Each row comes from the steps of one path. Every step used is in the known rows, and no mark comes twice. Write the path behind each row, first mark first.
(in the rows, 128 means zero)
Known rows:
R Z B J P S: [140 107 141 126 172  94  82 122  85 120 107 126 105 116  96  61 166 145
 196]
R Z B J P: [ 99 120 119  98 174  78  51 159  75 112 105 126 130 128  88  91 129 195
 171]
B J R Z N: [ 81 126 115  58 112 115 123 167 100 156 100 102 125 104  94  98 147 162
 183]
J R Z: [117 144 159  78 170 146  68 145 136 117 138  81 122 131  93 120 152 160
 157]
J R: [142 128 153 119 162 132 108 125 112 115 163 101 121 137 137 145 152 148
 154]
B J P S: [144 117 138 155 168  99 106 110  82 124 111 126 115 125 135  91 153 141
 169]
P J R: [146 126 168 138 170 116 136  91 126 119 172  94  88 135 135 131 188 118
 188]
J P: [132 136 133 150 161  99  87 132 100 116 111 115 174 136 130 122 116 190
 120]
S B J P Z N: [ 95 124  99 117 109  92 155 154  71 175  87 103 158  83 127  96 143 184
 162]
B J P S Y Z: [125 110  82 137 147 105 115 144  86 114  89 136 153 140 183 129 157 160
 108]
B J Y Z: [101 120  85  77 173 103 115 168  99  95 111 146 144 121 165 129 140 166
 122]
S Y J R: [152 139  99 130 150 113 114 145 118 113 149 113 121 180 169 167 144 141
 160]
S Y J P: [143 147  78 161 148  82  94 152 106 117  97 127 173 178 162 142 108 181
 126]
S B J R Z N: [ 74 132 100  55 124 121 125 184 102 153 112 103 125 100  88 108 144 177
 187]
B J R: [110 128 139  98 173 118  99 139  87 115 162 109  92 139 139 148 148 154
 173]
S B: [116 141  98 121 148 134 134 163 132 125 151 131 129 121 119 148 122 156
 135]
Y J: [177 120  95 128 125 100 131 150 138 102 124 145 122 168 134 143 120 118
 141]
N Z B J: [125  92 105  98 135  81 109 151  96 126 120 158  65 108  92 112 135 109
 190]
Y J R Z B: [160  98 130  73 152 103  78 158 124  99 144 126 100 140  71  94 165 140
 201]
B J: [ 87 129 111 101 142 112 117 147  97 129 124 138  88 130 132 132 124 132
 151]

Write each row's path:
[137 102 155  85 158 106  93 124 127 114 152 113  83 117  66  76 192 126
 217]
P J R Z B
[121 103 134  89 167 101  96 143  77 110 167 127  78 132 118 125 161 148
 201]
Z B J R
[146  81 105  96 153  81 137 134 114  97 132 158 119 110 123  83 184 127
 177]
P J Y Z B
[ 61 141  95  56 184  99  89 164 100 127 123 141  97 110 114  79 136 148
 206]
R Z B J Y
[129 108 114 127 167  62  71 150  75 116 104 138 123 119 101 110 121 174
 170]
N Z B J P
[135 101 147  73 153 117  75 146 119 112 146 118 104 119  68  86 168 146
 195]
J R Z B
[102 137 121  94 187 122 104 162  89 112 175 112  92 136 133 160 145 171
 178]
S B J R
[ 91 130  90  84 177  84 110 154 101 132 120 153  91 102 125  98 130 127
 207]
N Z B J Y
[124 124  88 166 145  89 111 122  89 154  91 136 109 128 150 102 151 120
 179]
N Z B J P S Y
[112 140 132 135 170 104 102 138  81 143 118  90 139 108 137 117 143 186
 146]
S B J P Z
[ 72 132  90  77 178  93 111 153  89 128 132 155  97 112 133  90 133 141
 203]
Z B J Y
[118  76  93  77 135  85 111 164  79  99 123 167  93 120 114 112 152 140
 159]
Y Z B J
[199 113 130 171 160  91 117 113 108 107 110 129 135 150 136  98 152 132
 162]
Y J P S
[ 91 126 107  78  84 123 141 160 126 164  79 113 148  97  87  86 136 147
 154]
R Z N
[111 105  82  94 108  89 188 143 109 140  87 137 160  94 148  95 164 141
 152]
P J Y Z N
[102 129 100 112 163 120 134 153  96 129 143 142  75 117 126 124 143 131
 177]
P S B J
[ 87 108 111  63 144 100  85 162  97 123 119 144  73 117  78  88 144 135
 192]
R Z B J
[ 95 127  72  72 185 106 119 185 102  94 124 147 146 118 160 140 137 181
 125]
S B J Y Z
[100 105  59  81 123  96 177 176  87 138  92 149 150  88 147  98 157 159
 163]
P S B J Y Z N
[ 98 146  92 167 148 113 115 118  88 155  97 124 126 144 177 113 144 139
 154]
B J P S Y
[181 121 128 118 161 110 112 142 121  92 161 115 116 169 141 158 146 142
 164]
Y J R
[110 100 104  88 162 101  97 156  72 107 150 131  98 141 148 139 168 159
 175]
S Y Z B J R
